Each row was made from one small tree. The marks that hang from a mark follow it in brackets, in the order of their numbers. Every link used is in the known rows. Write each row's tree.
In the rows, zero is written as 100.
Known rows
z841[z97 z308[z629]]: [122 104 106 110 89 60 102 128 69 101 104 84 96 69 85 108 27 82 99 62 118 127 86 96 125 118 111 69 129 110 111 97 128 63 79 83 102 93 50 93 107 84 77 57 95 77 71 87 127 136 99 89 119 84 89 103 97 117 123 118 125]
z629[z97 z527]: [76 89 124 101 114 116 99 122 98 103 124 116 115 101 84 98 103 98 105 74 100 71 99 107 99 98 77 91 97 108 103 83 66 87 105 104 89 82 119 124 130 92 102 103 91 88 99 101 107 68 98 89 89 84 103 87 99 111 104 91 109]
z629[z97 z338 z527 z841[z308]]: [56 65 133 78 134 148 69 135 86 106 125 123 166 92 87 71 101 76 96 86 83 57 111 131 73 96 77 90 85 122 94 87 29 86 148 118 89 76 127 126 140 101 83 94 78 74 100 97 71 81 118 124 79 78 109 46 109 109 92 91 120]
z97[z629[z527]]: [100 115 92 114 106 81 91 100 95 123 103 109 101 81 106 97 94 97 100 100 110 82 95 109 120 112 109 106 106 117 119 95 92 86 118 102 119 107 101 111 119 89 114 98 97 92 98 105 104 56 105 84 119 85 95 97 83 122 104 94 106]
z97[z338[z527] z841[z308[z629]]]: [126 118 75 116 91 61 107 92 95 98 107 96 86 69 104 96 111 112 82 108 123 88 87 88 111 121 91 114 101 97 112 81 81 83 84 117 112 92 85 82 85 90 126 81 106 86 96 110 81 84 123 103 98 95 57 103 75 102 131 90 114]
z308[z629[z527]]: [114 99 105 92 116 93 108 113 78 112 118 99 103 89 78 89 74 86 84 107 125 107 90 103 131 104 73 106 123 119 96 91 95 80 94 89 101 100 99 104 102 61 104 95 78 98 95 100 117 76 111 85 115 94 99 101 94 119 126 101 96]
z97[z338]: [119 114 92 110 97 96 82 90 89 106 103 95 102 88 103 87 97 99 99 113 108 76 82 80 99 112 99 105 102 104 115 89 95 77 80 116 111 97 87 88 97 80 96 76 97 109 97 108 85 79 102 92 107 82 95 88 87 109 98 87 105]
z97[z308 z338 z629]: [121 149 73 139 111 67 72 85 118 98 100 101 94 80 139 70 124 111 111 124 124 87 90 81 98 112 133 115 95 111 132 101 67 105 116 124 132 119 84 90 108 108 108 92 103 104 90 113 74 41 115 100 121 69 85 101 72 112 85 60 107]
z841[z97[z527 z629[z338]]]: [105 101 103 110 107 79 85 93 99 129 79 95 91 82 129 110 80 99 113 78 110 102 77 104 103 105 137 105 95 106 120 104 104 85 112 105 132 107 75 97 120 105 95 92 101 95 80 92 109 88 94 101 116 82 108 100 89 116 99 93 108]
z338[z629[z527[z308]] z841]: [100 101 99 78 66 95 146 91 74 110 136 93 111 104 84 99 98 75 96 95 101 110 104 69 149 95 89 93 104 105 106 107 125 95 95 131 98 110 141 103 117 55 93 106 82 95 117 121 108 116 130 75 105 116 66 103 101 112 96 121 103]
z841[z97 z338]: [86 97 123 114 78 68 94 104 68 121 89 71 103 87 82 127 34 93 104 55 100 111 81 89 122 114 112 72 118 108 129 85 129 51 77 71 118 81 59 82 89 82 52 69 89 87 101 82 126 137 71 105 99 83 96 72 98 113 92 117 101]
z97[z308[z841] z527]: [88 118 93 112 109 94 92 99 117 131 83 75 80 90 112 68 117 133 117 127 136 116 91 82 105 96 113 113 94 90 100 95 65 104 109 102 137 94 84 93 99 89 138 96 114 95 81 114 119 67 117 100 136 112 105 117 74 120 102 75 98]
z97[z338 z629[z527]]: [109 123 77 118 104 85 81 91 99 113 106 115 96 78 123 85 119 97 98 110 107 57 95 105 109 122 112 118 87 114 129 94 83 89 120 117 123 116 98 99 117 98 101 91 99 101 100 105 71 43 110 91 110 71 88 88 79 113 99 83 109]
z338[z629[z527 z841]]: [90 97 98 81 103 100 100 98 100 125 129 100 136 98 84 85 105 74 107 95 99 82 105 97 125 100 86 88 98 115 93 108 90 88 101 128 97 99 126 103 117 73 97 102 69 94 120 118 111 94 119 93 116 87 99 87 100 116 88 104 94]
z338[z527]: [98 96 117 101 81 79 117 78 82 109 91 93 108 86 86 111 92 97 111 88 122 107 74 82 113 109 88 96 111 94 115 88 113 79 91 103 97 73 93 97 97 67 102 89 105 92 112 116 116 89 97 74 102 113 78 113 93 109 119 111 99]
z97[z527[z841[z308]]]: [103 108 114 117 85 99 95 92 97 129 77 81 79 82 86 104 105 121 102 110 105 98 71 85 109 105 98 101 104 93 94 109 89 76 85 74 125 99 85 95 95 89 121 78 103 95 79 97 103 80 90 87 108 115 110 119 71 112 98 87 105]
z97[z308 z629[z841[z338]]]: [96 129 91 129 115 72 63 96 106 112 92 85 116 81 113 78 98 105 116 118 117 108 98 99 109 106 121 92 106 116 122 107 65 90 132 101 134 105 88 97 104 101 106 90 95 94 101 107 94 55 114 120 117 88 86 85 82 117 76 73 98]
z841[z97 z308 z338[z629]]: [87 104 102 111 67 51 105 113 65 115 105 75 111 72 75 130 29 86 96 44 89 115 85 83 133 122 119 55 118 106 128 90 138 53 55 89 107 90 54 77 96 85 38 55 87 61 94 86 116 180 78 99 100 74 84 81 101 116 86 129 119]
z308[z841]: [95 95 97 107 106 103 92 108 80 127 102 78 87 78 84 79 67 109 99 120 125 97 95 99 120 111 96 95 123 103 98 80 108 73 82 97 118 83 82 94 103 67 120 73 105 96 94 111 138 89 117 83 134 112 97 85 95 115 123 100 107]
z841[z97[z308[z338[z527]]]]: [100 106 119 124 88 73 110 103 98 104 104 78 100 94 94 103 58 94 122 70 127 116 72 78 106 98 110 84 112 105 127 90 109 85 105 98 123 78 69 90 99 87 83 88 95 83 89 99 129 114 83 91 118 88 94 106 93 108 105 102 97]
z308[z629[z527] z841]: [101 86 93 91 124 101 111 123 72 128 122 86 87 77 75 72 70 92 83 124 137 102 102 116 140 110 71 107 123 116 89 85 97 78 97 88 108 93 91 96 109 54 122 83 89 95 94 103 138 71 133 83 136 107 98 92 97 118 142 106 102]
z338[z629[z97[z841] z527]]: [90 104 94 93 116 93 113 102 114 113 141 111 112 101 92 103 114 100 104 81 101 79 103 94 117 95 86 96 98 107 93 94 81 98 76 141 93 101 134 110 122 91 113 117 76 89 107 113 114 93 112 92 98 78 94 98 98 110 96 92 102]
z338[z527 z841[z308[z629]]]: [110 95 109 90 71 66 146 89 51 90 107 93 96 71 84 119 73 86 97 99 124 136 78 79 135 115 87 90 115 94 117 100 125 85 107 112 91 87 100 85 100 47 100 79 120 82 111 115 103 127 126 75 90 140 39 118 103 105 141 132 105]
z97[z629]: [116 120 89 122 109 77 79 89 94 117 92 102 92 77 110 101 83 105 106 108 116 94 84 104 117 114 117 99 117 111 116 98 105 82 98 108 121 107 87 103 110 90 117 87 98 99 94 104 105 63 108 84 119 87 89 103 88 120 103 87 106]
z841[z97 z338[z527]]: [79 90 128 113 66 59 116 91 66 116 83 71 104 85 81 137 47 89 109 46 105 115 74 84 122 117 107 76 111 102 136 86 135 54 84 72 111 70 59 78 92 81 51 72 97 80 114 88 125 136 72 97 89 95 81 85 98 106 100 125 99]
z629[z338 z527 z841[z97 z308]]: [68 73 126 79 102 121 81 131 71 123 111 103 163 82 91 73 73 63 93 73 83 75 108 123 93 103 98 89 94 129 105 95 70 74 152 104 109 80 106 112 123 90 66 87 77 73 101 96 91 110 106 122 103 80 112 48 100 114 100 115 123]
z308[z629[z527 z841]]: [111 90 107 88 122 104 94 117 79 113 118 97 118 89 76 78 81 74 91 113 122 98 100 116 128 103 71 101 115 122 90 103 79 78 120 88 99 94 102 106 109 66 104 91 74 102 106 101 114 65 126 102 113 100 98 90 100 115 117 100 95]

Which tree is each row?
[108 102 95 84 81 73 135 83 83 117 119 87 93 93 108 124 85 84 112 85 106 126 87 73 137 97 118 89 96 100 107 121 136 97 86 142 106 115 117 82 114 66 93 100 97 103 108 111 122 143 116 87 104 113 75 115 107 107 100 119 92] -> z338[z629 z841[z97[z527]]]
[116 126 65 115 97 74 82 94 119 120 84 93 74 74 124 92 134 140 89 127 110 71 87 89 98 112 109 122 73 87 105 91 61 89 89 112 138 106 87 85 86 110 145 85 111 91 79 105 68 81 117 119 104 94 82 105 65 112 106 74 114] -> z97[z338 z527 z841[z308]]
[87 87 125 86 92 99 123 83 69 104 104 99 130 89 108 101 74 86 101 86 112 124 76 78 101 95 106 107 107 110 121 89 100 93 115 134 107 86 113 89 104 64 79 103 101 92 104 112 100 119 107 98 94 109 84 87 103 103 117 113 98] -> z629[z338[z527 z841[z97[z308]]]]
[92 95 111 94 100 83 131 71 105 101 126 107 115 98 93 121 116 87 122 72 116 104 78 76 114 101 87 87 98 92 104 96 106 96 72 146 77 89 116 98 124 77 96 106 87 89 119 122 116 103 108 71 88 94 75 122 106 101 101 101 95] -> z338[z527 z629[z97]]
[75 84 121 71 100 127 115 104 63 121 118 114 141 93 93 86 87 86 79 103 91 85 94 99 106 94 86 119 100 122 111 82 82 92 126 126 107 93 138 107 108 57 85 113 90 92 108 111 92 99 111 101 96 100 99 65 101 111 119 112 99] -> z629[z338[z841] z527]
[97 106 97 115 106 79 73 86 85 118 89 91 110 75 102 102 91 92 109 107 110 93 89 116 117 119 107 90 104 111 120 102 94 74 123 95 120 99 87 95 107 91 102 83 97 94 115 103 96 63 113 105 105 98 80 83 92 114 89 93 98] -> z97[z629[z841[z338[z527]]]]
[77 72 135 82 120 123 114 87 76 90 117 115 127 96 104 112 99 93 104 87 106 103 76 95 83 91 85 104 99 104 107 82 77 98 109 144 85 83 130 103 125 72 91 108 100 96 107 107 85 100 115 98 68 109 75 83 115 95 116 99 98] -> z629[z97 z338[z527 z841]]
[89 103 130 130 116 111 100 101 111 87 119 98 98 101 80 100 101 114 120 96 124 93 75 82 87 92 81 89 108 100 105 88 64 98 96 106 107 77 100 101 110 95 109 95 93 89 91 101 105 71 96 89 92 99 95 108 94 101 98 70 92] -> z629[z97[z308[z338[z527[z841]]]]]
[84 77 139 95 111 130 101 89 89 93 105 110 128 104 95 97 100 97 104 80 107 99 81 95 78 91 83 100 105 102 103 73 74 88 99 121 92 79 110 117 123 91 89 100 85 87 97 103 86 76 110 93 79 91 94 85 103 101 96 84 111] -> z629[z97 z338[z527[z308]]]
[128 96 116 108 81 104 94 108 71 105 94 66 101 104 66 79 66 81 91 108 123 123 99 95 132 99 78 82 131 108 93 98 105 61 97 60 113 96 76 110 96 76 92 67 68 97 93 97 106 68 126 97 115 108 90 91 89 116 85 93 111] -> z527[z308[z629[z841[z338]]]]
[103 111 92 117 121 96 78 106 120 101 102 106 80 88 114 103 131 132 103 102 109 70 89 101 84 103 97 106 76 87 102 87 50 92 86 120 113 98 98 103 112 120 136 89 108 92 79 98 74 72 113 114 87 85 84 102 84 107 102 65 112] -> z629[z97[z338 z527 z841[z308]]]
[95 108 98 117 90 69 106 87 90 119 93 80 95 85 87 119 86 126 86 97 111 99 86 90 122 110 88 100 113 102 113 75 93 68 73 93 123 80 95 88 72 81 118 93 99 88 111 105 111 99 99 114 93 102 71 86 83 110 113 99 95] -> z97[z841[z338[z527]]]
[113 144 67 123 105 72 85 75 118 111 87 97 70 83 155 82 158 126 116 143 126 100 85 76 101 105 140 131 65 95 132 121 57 122 139 132 146 133 99 82 110 107 126 103 123 110 88 112 59 41 127 108 111 101 69 122 67 109 86 61 96] -> z97[z308 z338[z841] z527 z629]
[83 84 132 100 128 138 82 99 98 110 98 111 111 92 98 98 108 115 100 97 94 81 75 101 68 90 91 108 97 104 88 91 52 89 94 114 110 94 108 108 121 103 102 97 90 95 74 89 83 75 96 105 81 92 121 89 92 103 92 71 104] -> z629[z97[z527[z841[z308]]] z338]
[135 97 116 106 86 106 92 109 77 104 98 71 99 105 73 75 73 80 93 112 126 122 100 94 129 94 77 87 129 107 89 98 106 66 100 68 111 96 83 115 102 77 105 71 69 100 88 101 106 62 131 90 121 108 88 99 90 118 91 91 114] -> z527[z308[z629[z841]]]
[119 104 107 122 80 113 111 98 104 103 121 80 90 112 65 95 84 99 97 102 121 95 88 83 120 88 72 88 117 97 100 78 107 81 80 96 124 92 95 108 98 85 112 84 67 87 86 103 100 89 116 80 111 95 86 107 91 112 89 84 103] -> z527[z308[z338[z629[z97[z841]]]]]
[119 124 69 112 107 81 83 82 124 125 84 89 69 88 129 91 144 140 93 130 114 72 86 92 98 106 106 134 72 90 103 90 60 93 92 116 139 108 98 86 86 108 148 99 106 107 89 106 77 60 113 118 103 95 89 105 65 108 105 67 97] -> z97[z338 z527 z841]
[102 88 115 99 104 93 73 105 96 121 86 79 114 92 100 93 83 83 124 91 109 97 92 109 105 100 106 81 93 105 101 115 93 73 124 88 117 83 82 100 113 95 103 80 93 102 102 99 115 91 105 115 114 106 107 85 98 112 91 99 99] -> z629[z841[z97[z527]]]
[103 106 99 119 93 80 77 87 85 116 84 86 107 81 98 101 92 89 107 107 109 98 93 110 121 117 107 86 106 110 121 105 97 72 126 87 124 99 84 103 111 95 100 77 91 92 111 103 90 60 118 101 106 102 75 85 91 114 83 91 105] -> z97[z629[z841[z338[z527[z308]]]]]
[93 109 105 103 86 86 125 96 101 119 131 92 116 98 83 97 99 85 106 79 100 90 93 73 127 99 96 91 108 115 102 110 105 92 83 116 107 104 119 98 110 80 88 107 74 91 105 111 126 97 96 77 116 84 109 103 86 108 88 100 100] -> z338[z629[z527[z841[z97[z308]]]]]
[105 141 82 126 115 71 80 85 132 127 77 94 80 85 137 83 131 132 120 125 130 113 84 89 104 101 137 118 89 98 116 108 61 111 125 109 144 120 87 103 110 111 136 105 109 98 78 109 94 40 110 100 127 95 96 130 67 123 86 61 98] -> z97[z308 z527 z629]
[101 103 96 88 95 88 126 99 78 94 141 104 109 83 92 115 84 87 106 89 100 114 95 78 128 103 98 72 105 97 104 106 114 96 71 153 83 107 123 95 124 67 96 90 99 87 104 111 102 144 130 81 90 107 59 106 117 107 102 112 106] -> z338[z629[z97] z841[z308]]
[99 104 101 105 100 108 92 98 88 122 99 111 118 89 111 81 97 92 86 100 104 83 98 111 110 104 109 114 106 121 116 86 86 86 127 105 125 110 109 119 121 91 98 100 85 89 91 104 86 50 113 89 116 78 100 83 83 121 96 88 117] -> z97[z629[z338 z527[z308]]]
[77 103 103 96 87 85 107 92 77 129 112 88 121 95 69 113 73 95 89 87 92 93 90 85 133 109 85 86 112 111 115 82 114 68 64 100 104 96 98 87 90 68 67 89 75 84 118 103 110 122 92 96 96 83 92 77 97 117 84 112 91] -> z841[z338[z629[z527]]]
[112 109 108 118 73 90 104 79 83 100 99 91 101 79 90 101 112 99 102 102 108 78 74 69 101 119 92 102 101 98 117 97 100 76 87 101 110 87 86 80 97 82 94 74 104 98 103 108 81 77 97 79 97 101 82 101 80 98 103 95 108] -> z97[z338[z527[z841[z308]]]]
[100 122 95 124 130 91 79 99 137 97 102 100 80 99 129 87 146 140 114 112 119 82 93 85 79 92 103 114 73 90 103 91 31 109 98 124 119 100 106 102 110 123 141 107 103 99 82 102 82 52 115 121 91 86 91 105 77 104 91 50 99] -> z629[z97[z308 z338 z527 z841]]
[110 108 110 122 91 113 89 75 104 135 67 86 78 90 113 92 124 113 94 120 106 94 77 98 105 99 115 123 99 105 100 112 82 87 119 81 150 124 95 108 109 110 121 96 88 101 74 95 78 28 110 89 112 106 108 110 62 111 73 65 111] -> z97[z527[z308 z841] z629[z338]]
